Known rows, with every step that occurs
makip -> rumok -> nirivu: [-4.31 -2.16  0.85 -1.90 -0.07 -3.26 -4.75  3.46 -1.05 -0.41 -3.29 -0.93
  3.06  1.37  2.64 -0.14]
bedub -> nirivu -> rumok: [-3.10 -1.37 -0.36 -0.74  0.26 -1.80 -2.59  1.17 -0.23  2.02  1.17 -0.76
  3.83  2.57  1.89  1.44]
gipulov -> rumok -> nirivu: [-2.70 -3.21  0.74 -4.56 -0.81 -3.99 -6.00  4.41  1.09  0.35 -4.56 -0.58
  0.78  2.97  3.41 -1.58]
nudova -> rumok -> gipulov: [-0.05 -4.35  3.67  2.94  1.29 -1.20 -6.98 -0.61  5.92  1.25 -1.01  0.14
  6.99  2.99 -5.02 -2.87]
nirivu -> rumok -> nudova: [-2.54 -2.59  0.26 -3.39  1.90 -1.96 -3.48  5.10  2.73  0.78  2.15  2.36
  4.22  1.26 -0.23 -1.18]
nirivu -> rumok -> bedub: [-1.03  0.62  2.79  2.64  3.57 -1.17 -4.94 -4.10  0.25 -2.81 -1.06  1.09
 -1.31 -1.54  0.02  1.52]
gipulov -> rumok -> bedub -> makip -> nudova: [-4.55  0.69  3.00 -0.31  0.85 -1.48 -9.05  1.19 -2.13 -2.55 -4.79 -0.04
  1.68  1.22 -3.38  1.80]
rumok -> nudova: [-1.97 -3.06  1.26 -4.34  1.69 -3.06 -3.33  5.81  2.56  0.50  0.30  2.11
  2.83  0.98 -1.18 -2.51]
makip -> nudova -> rumok: [-4.60 -1.29  0.52  5.40  0.96 -1.16 -7.27  0.09  3.57  1.82 -1.59 -2.44
  5.09  4.19 -2.25  2.34]
bedub -> rumok: [-0.20 -0.86  2.86 -0.54  5.06 -1.68 -1.57 -2.47 -2.84 -2.87 -1.96  1.52
  1.16 -0.05 -1.91  2.94]
makip -> nudova -> gipulov -> rumok: [-3.68 -3.40 -1.43  2.50 -0.58 -1.63 -6.79  0.93  4.56  1.76 -4.02 -2.13
  0.71  4.93 -0.24  0.78]
makip -> nudova: [-3.59 -1.25  0.84  1.32  0.65 -2.33 -5.80  2.00 -0.97 -0.19 -1.45 -1.14
  2.23  2.84 -2.45  2.38]
bedub -> makip -> nudova -> gipulov: [-2.79 -2.65 -0.57  3.50 -0.44  0.57 -4.21  1.98 -1.21  0.58 -1.11 -0.19
  3.73  3.46 -3.48  0.46]
makip -> nudova -> gipulov -> rumok -> bedub -> nirivu: [-3.91 -1.39  2.89 -2.27  0.34 -3.47 -7.24  0.77  0.12 -0.50 -5.07 -2.22
 -1.39  3.03  0.68  0.15]
gipulov -> rumok -> nudova: [-3.12 -3.33  0.79 -5.09  1.04 -3.65 -5.77  5.82  5.43  1.03 -2.20  1.15
  1.87  2.25  0.05 -2.43]
nirivu -> rumok -> bedub -> makip: [-1.91  1.53  3.16 -0.08  1.79  0.03 -4.97 -1.11 -2.59 -2.71 -2.50  2.50
  2.58 -2.16 -2.10 -0.03]
nudova -> gipulov: [-0.58 -3.83 -1.42  4.46  0.21 -0.22 -1.07  0.16  1.56  1.72  0.11 -0.20
  1.93  2.74 -1.25 -0.77]

Rows
[-2.86 -1.68  0.06  4.17  0.44  1.15 -5.23  0.35 -1.42 -0.62 -0.96  0.22
  2.96  2.66 -3.13  1.19] : nirivu -> rumok -> bedub -> makip -> nudova -> gipulov
[-1.39 -1.16  2.36  2.59  2.35 -1.81 -6.83 -3.54  3.32 -2.12 -4.99 -0.22
 -3.51  0.35 -0.10 -0.05] : nudova -> gipulov -> rumok -> bedub
[-2.38 -0.69  3.69 -3.02  1.14 -3.86 -4.49  0.33 -1.54 -0.80 -3.38 -0.96
 -0.99  0.82  0.69 -0.48] : rumok -> bedub -> nirivu
[-1.59 -0.13  3.28  0.97  2.73 -2.83 -7.30 -3.39  2.97 -2.54 -5.41 -0.13
 -3.61 -0.53  0.19  0.24] : gipulov -> rumok -> bedub
[-2.37 -3.66 -1.67  2.34 -0.40 -1.62 -4.86  0.19  5.45  2.24 -3.68 -1.56
  0.44  4.04  0.66 -0.41] : nudova -> gipulov -> rumok
[-0.91 -2.24  2.97 -4.93  2.62 -2.94 -3.33  2.37 -4.36 -2.71 -2.93  1.45
  1.45  1.04  1.29  0.51] : bedub -> rumok -> nirivu
[-3.17 -4.17 -1.09  2.00  0.78 -0.56 -2.91  3.26  3.33  1.31  0.00  0.23
  3.67  2.56 -1.32 -1.47] : makip -> rumok -> nudova -> gipulov
[-4.21  1.03  2.74  0.51  1.26 -0.67 -7.95  0.84 -3.43 -2.66 -2.64  0.57
  2.85  0.65 -3.53  2.39] : nirivu -> rumok -> bedub -> makip -> nudova
[-3.25 -0.91  3.31 -3.53  0.73 -4.26 -6.22  0.31  0.47 -0.43 -5.15 -1.74
 -1.67  1.75  1.50 -0.42] : gipulov -> rumok -> bedub -> nirivu
[-2.25 -4.43 -1.19 -0.24  0.34 -0.44 -2.34  4.32  2.28  2.08  1.75  0.84
  3.82  3.62 -0.44 -1.71] : bedub -> nirivu -> rumok -> nudova -> gipulov
[-3.42 -3.62 -0.73  1.21  0.44  0.00 -3.20  3.85  2.23  0.96 -0.50  0.91
  4.70  2.09 -1.95 -1.77] : bedub -> makip -> rumok -> nudova -> gipulov
[-3.97  0.84  3.26  0.01  1.14 -1.24 -7.83  1.21 -3.55 -2.79 -3.55  0.42
  2.17  0.55 -3.93  1.79] : rumok -> bedub -> makip -> nudova
[-3.23  0.82  3.33  3.66  3.46 -2.12 -6.00 -4.26  0.81 -3.39 -4.10 -0.43
 -1.34 -2.16 -0.53  1.62] : makip -> rumok -> bedub
[-5.04 -0.45  1.03  4.32  0.47 -0.40 -7.72  0.85  2.07  1.36 -2.32 -1.59
  6.56  3.54 -3.21  1.80] : bedub -> makip -> nudova -> rumok
[ 0.60 -4.01  2.79  0.94  1.35 -0.92 -5.35 -0.33  3.28  0.37  1.07  1.58
  6.21  1.88 -3.74 -1.99] : nirivu -> rumok -> gipulov
[-1.61 -3.73  3.38  1.96  1.32 -1.85 -6.42 -0.50  3.83 -0.19 -1.94  0.00
  6.20  1.24 -4.28 -1.88] : makip -> rumok -> gipulov
[-2.29 -0.95  2.53  2.69  2.22 -1.75 -8.13 -3.00  2.72 -2.46 -5.18 -0.69
 -3.30  0.99 -0.70  0.74] : makip -> nudova -> gipulov -> rumok -> bedub
[-2.96  0.56  3.84  4.70  3.30 -1.48 -8.47 -3.62  2.02 -2.45 -3.47 -0.86
 -0.20  0.51 -2.08  1.84] : makip -> nudova -> rumok -> bedub
